Known rows, with every way that one mark hangs from another:
z328{z743{z996{z11}}}: [ -8  15  -2  -3  -4 -12 -14 -11 -10  -7 -32   1 -12 -28 -43   4 -12 -13
 -23  -1  21  12 -14  14  -1  29 -10 -14   8   7   1 -40  25  -2 -25   8
  -5 -11  -5 -20  -8   2]
z581{z996}: [-10  -9 -25  -8  17   3   4  14  -7 -11 -24 -15  -7   4 -17   8 -10 -23
  11   0  -1 -20  -6  -1   7  10  20   9 -18  -3   7   0  -2 -14  -4   1
 -13   3  -5   3   2 -17]
z11{z879{z996{z5{z747} z229 z743 z944}}}: [ 18 -44 -23 -40 -12   1 -41 -20 -14  -9 -47   7  11 -72 -53  17  13 -47
  21 -29  24  55  19  11  37  51 -10  -9 -20  32 -25 -36 -28 -43 -60  56
   5  15 -13  32 -34 -48]
z996{z229{z328}}: [  6   0   6 -10  10   5   0 -14 -23 -10 -19 -20  -5 -12  -1  -6 -24   0
  15   2 -17   5  15  10  19 -12   0 -11   1  -5  -2  -4 -29 -25  -7  -6
  11   9 -17   4   0 -17]
z11{z879{z996{z5{z747} z743{z328{z581}}}}}: [ -5 -20  -8 -31 -15  -9 -49 -30 -27  -6 -46  -4  19 -60 -56   3  25 -18
  -9 -28   6  27  11   1  31  54 -19 -19 -15  23 -12 -18 -27  -9 -54  52
   3  -8   9  27 -12 -13]
z328{z229{z486}}: [ -7 -12  -5  -5 -25 -22   4 -25 -21  -6  -4 -23   1   1  -9 -14  13 -14
  -9 -12 -18   0   1  -4  12  -6  -8 -22   6 -13  -6 -12 -17 -23  -3 -20
 -10  -1 -11 -15 -17  -9]
z996{z5{z581} z229{z328 z486}}: [  6 -20   0 -12   1 -22   8 -27 -66 -19 -34 -42  -4 -34 -38 -19 -40 -24
  21 -22 -45  13  35  23  41  -4 -25 -37 -22  -7 -14 -30 -46 -20 -29 -16
  -6   1 -50  14  -7 -21]
z944{z996{z743{z328}}}: [ -3  -9 -15  11  -3   1  -4 -19 -13   9 -30  -2  12 -17 -30   1  -6   4
   7   9  -1  13 -13  26  11  24   9 -20 -12  15  10 -22  -9   5 -26  18
  11  -2   5  17  -5 -33]
z879{z11 z996{z5 z229{z486} z743 z944}}: [ 18 -77 -15 -36   0  10 -13 -34  -6   6 -58   2  -6 -66 -51  34  -1 -46
  51 -26  48  54  20  25  47  46  -1 -23 -26  28 -11 -48 -50 -68 -67  68
  -9  50 -39  16 -37 -85]
z996{z11 z229{z328{z743{z581}} z486} z944}: [ -9 -20 -14 -19   3  -4  13 -46 -63 -20 -61 -40  -6 -41 -51  -2 -33 -23
  31 -16  -6  20   2  13  46  20 -26 -35   0   3 -13 -62 -19 -48 -39  17
   9  16 -71  -9 -40 -35]
z879{z996}: [ -9 -21  -1  -7   2   6 -15  -9  24  -2 -12   6  -1  -6   6  -8   9 -14
   6  -6  10   9  -6   0   4  10  19  11  -2  11  -2   2  -3 -21 -11  12
   1  19  10  16   8 -18]
z743{z5{z996{z944}} z328{z229 z581}}: [-15 -12   8 -27 -38  -2 -51 -42 -16  18 -28 -21   0 -22 -53 -20   1  12
 -36 -53 -36   4 -31  -3  -4  32 -23 -41 -53 -17  -9 -44  -4  -3 -28  30
  14 -13   6 -14  16   3]
z581{z5 z328}: [  3   2 -38 -11  20 -14   5  -1 -39  14 -39 -22   6   1 -13  -2 -11  -3
  10 -11  -5 -27  33  -5 -25  13   5 -22 -34 -16   2  13 -14   6  -9   5
 -47 -10   6 -29  16 -15]
z581{z5 z743 z996{z11}}: [  5   2 -66 -20  37  -4 -12  10 -46 -18 -77 -32 -22  -4 -54  15 -20 -58
  37  -2  30 -43  12  -4 -11  33  10 -11 -36 -15  -4 -25 -21 -17 -33   7
 -73 -12 -33 -49 -12 -37]
z5{z581}: [-11 -10  10   8 -14 -10   1 -14  -4  -9   5 -17  -1  -5 -10 -22  -9  -9
 -19  -4 -29  -2   3   3   1  -1 -10  -5 -11 -11  -2   4  15   4   0  -9
  -9  -6 -19   9   3  -2]
z996{z5 z11 z229{z486} z743 z944}: [ 32 -45 -29 -13  -2   1  -7 -19 -66   4 -51 -10  -3 -79 -84  45 -18 -54
  72 -31  45  48  22  24  51  49 -23 -35 -43  24 -14 -72 -45 -44 -82  47
  -6  21 -74 -19 -52 -72]
z996{z5{z944} z879}: [ 33 -26  -5   0   0 -28 -24  17 -37 -10 -12   4   4 -43 -42  11  -4 -22
  10 -41  20  27   7  12   0  26 -23   8 -26  20 -21 -35  -9  -2 -50  28
 -18 -14 -19   3   6   8]
z229{z328{z743{z996{z11 z879}}}}: [ -2   8  11   1  10 -24 -20 -10 -43 -19 -50 -22  -5 -46 -47  -8 -36  -9
 -17  -7   4  13   5  10  10  29 -19  -4  13  16   2 -35  12  -9 -32  16
   1  -9 -12  -4  -6  13]
z743{z5 z328{z229} z581 z996{z11 z879}}: [ 25  10  12   2  32 -11 -40 -24  -7   1 -26  19 -11 -35 -89  -9 -73   4
 -41 -64  -9   1 -27   2  43  46 -21 -61 -48 -14  23 -56  49  -4 -58  15
  45 -16  -3  -2  12  39]
z996{z11{z879} z229 z944}: [ 36 -19 -15 -21  -3   7 -20 -12 -30  -4 -25  -9 -12 -52 -57  20 -13 -26
  47  -2  13  24  -7  -2  39  24 -16   1  -6   4  -6 -29   3 -42 -46  27
  17  14 -31   4 -42 -39]
z743{z581}: [ -9   6  -4   4  14  -1   9 -10  -2  -5  -3  10   5   9   0 -11 -16   2
 -15  -9  -9  -9  -6  -4  16  -1  -4 -14  -2 -11  10  -6  23   0  -3   2
  18  -5  -5   7   8  15]
z11{z879{z996}}: [  3 -10  -5 -17   0  -5 -27 -14   5  -4 -16   0   0 -23  -7 -15  10  -6
  -1   3  -2  11  -3 -10  21  12   6  19  18  11  -4  12   1 -10 -14  12
   9   8  27  36  -9   0]
z879{z11 z996{z5}}: [ 19 -43  -2 -23   7   3 -25  -9  25   0 -32  16 -15 -33 -23   8   3 -19
  12 -12  29  17  10   6  16  19   8  -1 -11  15   4  -1 -16 -35 -34  42
 -11  28  14   8   2 -33]
z743{z996}: [ -8   4   8   2  17  -9  -8   7   8   0  -8  17  -5   0 -18   4 -17  -5
 -15 -10  -8   4  -7   7   1   9   4  -6  -4   1   9 -18  21  -1  -3 -12
  19  -3  10  15   6  11]
z747{z5{z944 z996{z229 z743}}}: [ -5 -38 -31 -14 -19 -14 -19 -35 -37  20 -21   2 -36 -39 -28 -23   2  -9
 -31 -24  -7  27 -16  27  -6 -12  -3  -5 -44   3 -23 -41 -26 -22 -30   4
 -17 -11 -13 -12  10 -26]
z229{z328{z743} z486 z996{z5{z944}}}: [-21 -39  -1 -25   2 -34  -3 -30 -80 -14 -78 -53  -2 -31 -33 -39   4 -19
 -15 -23 -35   6  16  22  29  -1 -36 -34  21   9 -43 -54 -57  -1  -8  -7
 -19 -13 -26  12 -21   6]
z743{z996{z5{z944}}}: [  5 -14   0  -4  12 -25 -25  10 -14  -6 -19  25  -4 -21 -39   9  -4 -15
  -8 -40   0  20   1  20  -5  16 -12 -10 -25   6  -9 -39   3   5 -24  -6
   3 -14   5  11  11  12]
z11{z879}: [ 12   8  -3 -11  -2  -9 -14  -6 -16  -1  -6  -6   1 -17 -13 -10   3   7
  -6   9 -10   2   1 -11  18   3 -10  10  20   1  -2  10   3   8  -5   2
   9  -9  17  22 -15  17]
z747{z5}: [  0   1 -14 -18   6  -3   0 -11 -22  11  -1  13 -23  11  -8 -21 -12  -8
 -14   1 -10   2   0   3  -1 -12  -4   5 -19  -5   6  -3 -11  -4   1 -18
  -3 -14  21 -23  10  -8]
z229{z328}: [ -8  -3   9  -2  11  -5  -1 -10 -22 -10 -19 -20   3  -6   4 -17 -14  10
   1   1 -25  -4  18  -1   5 -11  -7   0   7   2   3   8 -19  -3   8  -8
   7   2   3   7   0   8]
z879{z996{z5 z11 z743{z328}}}: [ 17 -32 -15  -3   8   9 -39 -18  -7   5 -44  18   5 -72 -64  22  -7 -22
  28 -27  45  25  13  17  30  51   4 -22 -41  32   5 -26 -21 -12 -69  55
  -1  15 -12  -4 -10 -32]
z743{z5{z944}}: [  4 -13   1 -10   0  -1 -18 -21   3   7  -6  -5 -16  -8  -5 -14  -6  16
 -16 -38   1  16 -15   6  -9   5 -15 -18 -24  -8 -27 -26 -14  17   1  -8
 -15  -7   3   0   8  14]
z944{z996}: [  2  -4 -16   8  -3 -12   1  -3  -9  -1 -17 -10  -2   8  -5 -10  -1  -9
   9  18 -11   4 -21  13   0   1  11   2   2   3   5 -15   5  -8  -8  -9
   4  -2  14  12   4 -28]
z879{z996{z5{z944} z229 z743{z328}}}: [ 10 -44 -11 -18  -3  10 -34 -27  -5   0 -35  20   6 -58 -45  18   4 -17
  24 -44  33  44   7  35  20  37   6 -28 -41  25 -19 -37 -45 -21 -61  45
  -4  16 -22  14   3 -41]
z996{z5 z11 z743{z581} z879 z944}: [ 40 -37 -21   5  13 -10 -25   3 -59  -2 -47  13  16 -86 -93  36 -35 -51
  37 -39  58  39  16   3  43  73 -33  -9 -48  31   7 -61  14 -25 -98  84
   8   5 -53 -12 -30 -28]
z879{z996{z743{z328}}}: [-13 -26   0  -2   3  16 -23 -26  19   7 -24  13  13 -32 -19   5   4   0
   3 -15  21  17   2  12  15  34  17 -11 -17  24   4  -5 -16  -5 -29  38
   8  20   2  20  -1 -20]
z5{z581{z328 z743 z996{z229}} z944}: [-23 -47 -48 -13   6  -8  -3  -8 -42 -37 -56 -68  -5 -16 -33  -6  -8 -45
  11 -15 -20 -20   8  11 -21  21  16 -18 -51 -39 -15 -20 -21 -23 -17   4
 -82  -6 -55  -6   3 -44]

Rows:
[  1 -36 -13   5  -2   6 -24 -22   6   4 -32  -1  -6 -52 -26  10   7 -28
  18  -5  48  24   0   3  19  34  13   4 -14  22   2 -11  -6 -27 -46  37
 -10  27 -14  -3 -18 -43] -> z879{z996{z11 z743}}
[ -6  -8 -23 -13  26  22 -13 -12  -6   8 -40  -9  -3 -25 -47  13 -36   1
   2 -24  13  -5  -1   8  21  43  10 -32 -49   5   7 -22 -22  15 -22  26
  -8   0  -3   4   0  -9] -> z581{z996{z743{z5 z328}}}
[-10 -17 -44 -13  -3 -28 -30 -12 -34  -2 -53 -19 -17  -8 -21 -19  16 -15
 -16 -28  -5 -16  -3  10 -49   5  -7 -14 -26 -10 -40 -39 -19   9 -14   1
 -68 -25 -19 -20   6   4] -> z581{z5{z944 z996} z743}
[ -8   9 -58 -27  35  -3  -5  13 -38 -17 -67 -26  -9  17 -31   9 -13 -47
  23  -2  17 -41  17  -1 -23  29  14  -9 -29 -17  -8 -17 -28  -6 -15   2
 -69 -15 -16 -34   0 -28] -> z581{z5 z743 z996}
[ 11 -41  -5  -9  31 -23  -5 -14 -79  -5 -75 -49 -16 -40 -52 -22 -26 -30
  25 -14 -37 -15  24   6  61  -4 -25 -30   1   7 -11 -39 -43 -22 -24 -11
   8   4 -32  12 -33  -8] -> z229{z328 z486 z996{z5 z11}}
[  5 -62 -12 -16   8  -7  11 -10 -28 -21 -41 -44 -17 -36 -63   9 -39 -53
  27 -20 -16   6  -2  11  41  32  -7  -5 -33  -3  -2 -37   0 -62 -43  30
 -17  25 -75  30 -26 -56] -> z5{z581{z996{z229{z486} z879{z11} z944}}}
[-14 -44 -32   0 -17 -16   0 -35 -11 -19 -37 -11  -3 -21 -18  -8  14 -23
 -22 -27  -8  32 -24  32   9  12  -6 -36 -21   4 -28 -56  -4 -36 -29   8
  -7  -6 -40  25 -11 -47] -> z5{z747 z944{z996{z229 z743{z581}}}}
[-20 -39 -24 -10  -7 -22   1 -28 -44   3 -14 -24 -17  -4 -18 -43  -4  -8
 -32 -21 -44  -2   8   9 -23  -9 -11  -6 -52 -26  -6   0  -4  -1   2 -21
 -43 -19  -2 -18  20 -12] -> z747{z5{z581{z328} z944}}
[ 16 -27  -8  -4   9  -4 -23 -18 -41  11 -49 -23 -11 -55 -48  -7   0 -23
  -5  14   8   0   1  -7  53  17 -15  -6  18   8  -3 -13  -3 -10 -32  27
  12   2  -8  12 -46 -15] -> z229{z996{z11{z879} z743}}
[ 47 -30  -2  -1  23 -16 -28  21 -51   1 -46 -13 -15 -52 -68   5 -24 -45
  17 -15  13  -1   3   2  45  25 -20  -5 -14  15  -5 -39   3 -21 -59  34
   3  -4 -24  -1 -18  -9] -> z229{z996{z5 z11 z879}}
[  5 -29 -34 -24  16   4 -10  26 -27 -13 -43  -2   5 -17 -51  26 -12 -47
  42 -22  10   0  11   5  10  36   5   6 -46  11   0 -28 -13 -21 -33  29
 -11   5 -13  -4  -5 -33] -> z581{z996{z5 z944}}
[-11 -26  -9 -11   7 -32 -23 -13 -44 -15 -23  -6 -25  -9 -46 -34 -22 -38
 -38 -27 -25  12  -4  16 -18  14 -22   2 -37 -13 -13 -44   7  -7 -22 -17
 -36 -31 -17  -4   8   1] -> z747{z5{z581{z743{z996{z879}}} z944}}
[  2 -29 -18   0  21 -30 -26  -4 -14 -24 -38  25 -14 -36 -66   3 -16 -27
 -28 -64  -7  12  -9  15  18  24 -23 -41 -41   2  -9 -64  37 -16 -41   0
  13 -21 -29  11  -3  15] -> z743{z581 z996{z5{z747 z944} z11}}
[  1 -16 -35  -5  10 -19 -12 -18 -29   9 -45   2 -13 -20 -45 -13 -23 -13
  -5 -34 -10 -15 -10  -1   4  12 -12 -19 -40  -3  -4 -37  33 -14 -37  21
   1  -8 -27 -11   0  -3] -> z743{z581{z5{z996{z11 z944}}}}
[ 18 -15  -8  -4 -16  -4 -10 -18 -38  -1 -19  -6   4 -56 -48  10 -21 -36
   9 -15  17  33  30  28  27  27 -14 -30 -39   2  -8 -27 -26 -11 -57  30
 -17   0 -41  -8  -6 -45] -> z996{z5{z581} z229 z743}
[ 26 -14 -13 -11  32  -3 -16   2 -26  -8 -41  32  -7 -37 -82  28 -50 -42
  28 -41  13  24  -6  17  45  37 -11 -32 -46   0  13 -69  30 -39 -68  24
  42   5 -35   1  -7 -24] -> z743{z581 z996{z5 z11 z229 z944}}
[ -5   7  -1  -1  23  19 -10 -37   0  16 -20  15   9 -23 -33  -4 -41  30
 -24 -35   6   8  -1   7  31  34 -14 -58 -35  -1   7 -26  -3  31 -23  30
  23  -7  -3   7   3  20] -> z996{z743{z5 z328 z581}}
[ -6 -22 -31 -35  -3  -6  -5 -18 -71 -14 -55 -56 -12 -32 -68  21  -1 -54
  55  -6  -2  -4 -18 -10  49  37 -13   4 -20 -10  -1 -40 -21 -58 -54  22
  -5   7 -50   1 -31 -59] -> z328{z581{z996{z11{z879} z229{z486} z944}}}
[-24 -16 -27  -6   7  -2  -2   2 -20 -33 -36 -42  -5   1 -27 -11 -15 -46
  -1   4 -15 -26   5   1  -6  21   9  -3 -24 -23  -1 -11   0  -5  -6  -2
 -50  -8 -34  -3  -5 -21] -> z5{z581{z743 z996}}
[ -6  -5 -23   0  23   7  -1 -27 -21  19 -33 -15  11 -26 -16  -3 -37  13
 -19 -23  15   5  16  -5  16  35  -3 -45 -42 -13  11 -15  -5  20 -23  30
 -11  -1   2  -7   6  -2] -> z996{z743{z5 z581{z328}}}
[ 20 -21  -9   3   3 -10   9 -16 -48   4 -22 -24   1 -52 -36  22 -26 -28
  26 -11  30  33  10  18  44  32  -9 -17  -8  21 -10 -46 -32 -32 -59  32
  -5  14 -59  14 -27 -36] -> z996{z229{z486} z743 z879}
[ 28 -37 -36 -29  26 -15  -6   1 -31  -9 -56 -21 -31 -25 -54  16 -25 -39
  21 -31  23  -9  -1  15   4  24   1  -2 -37  -3 -15 -24 -20 -51 -50  30
 -50   5 -42  -6   4 -47] -> z581{z5{z944} z996{z229 z879{z11}}}
[-28  -6 -25 -35 -45 -36 -35 -33 -49 -25 -47 -44   3  12 -26 -15  60 -49
 -36 -38  -4 -12   6  -8 -47  22 -34 -32 -18 -34 -39 -33 -36 -28 -19   0
 -76 -37 -24 -61  -1 -30] -> z328{z229 z581{z5{z747 z944} z743}}
[  2 -26 -35  -3  -8 -12 -22 -26 -40  25 -29   1 -39 -48 -45 -20 -12 -12
 -25  -5   3   8  -9  11   5   2  -3   0 -44   9   3 -28  -2 -13 -37  11
 -11 -10  -3 -29  -4 -19] -> z747{z5{z996{z11 z743}}}
[ 24 -51 -34 -15  -7 -24 -10 -18 -45 -22 -38 -19 -26 -58 -63  15   3 -41
  27 -56   3  28   3  27  30  11 -30 -48 -39   8 -41 -73 -37 -45 -49  -2
 -27  -4 -76  -6 -32 -36] -> z996{z5{z747 z944} z11 z229{z486}}
[  7 -23 -30  12  -6  -5 -13 -29 -23  10 -33  -7 -20 -63 -45   0 -24 -11
 -11 -14  13  10 -18  14  33  10   3 -25 -32   3   2 -43  17 -28 -58  36
  11   7 -45  -2  -9 -22] -> z5{z996{z11 z229 z743{z581}}}
[ 20 -59 -13 -21   7  -3 -28   9 -29  -6 -61 -11 -10 -43 -67   9   6 -57
  13 -33  -6   8   7   6  33  26 -26 -26 -29  15 -23 -55  -1 -36 -35  32
   6   3 -35   0 -39 -32] -> z229{z996{z5{z747} z11 z944}}
[ 14  -9   6  11   8   3 -16  -4 -21   6 -15   4  18 -50 -46  20 -22   6
   2 -17  25  19   9  11  21  45  -9 -12 -19  27   7 -19  -6   8 -46  51
   8  -1 -21  13 -10   2] -> z996{z743{z328} z879}
[ 23  -4 -27   5  -3 -19 -15 -11 -30  -2 -30 -19 -14 -27 -38 -11  -7 -13
  19  24  -8   4 -25   4  25  10  -1   8   9   2   7 -14  15 -13 -30  -2
   8  -7  11  14 -20 -26] -> z944{z996{z11{z879}}}
[ 15 -43 -10 -18   0  20 -22 -15  10  -4 -30   2 -12 -40 -34  18  -4 -43
  52 -16  31  30 -12   8  26  28  15   5 -26  15  -6 -33  -3 -63 -48  36
   8  39 -35   1 -19 -66] -> z879{z996{z11 z229 z944}}
[ 13  -8  -7 -26   0   1 -24 -19   2  -4 -16   0  -6 -27 -11  -8   1 -13
  12   4   3  18  -4   1  33   9  10  10  15   5  -7   2  -9 -29 -25  13
  13  14  12  34  -8 -17] -> z11{z879{z996{z229}}}
[-26 -32  -8  -3  -2  -2  -9 -52   2  -1 -31   3  21 -24 -27 -13  -1  -8
 -16 -33   0  12  -1   6  38  29   8 -39 -13   7   7 -20 -12 -23 -35  22
  17  16 -13  17  -7 -16] -> z879{z996{z743{z328{z229{z486}} z581}}}
[ 36  -4   5   7  24 -11 -20  11 -19  -5 -21   7 -23 -45 -62  24 -47 -31
  15 -17  21  17 -14  15  32  30  -4  -5 -19   9  11 -47  27 -40 -60  14
  20   5 -33   6  -5 -16] -> z743{z996{z11 z229 z879}}
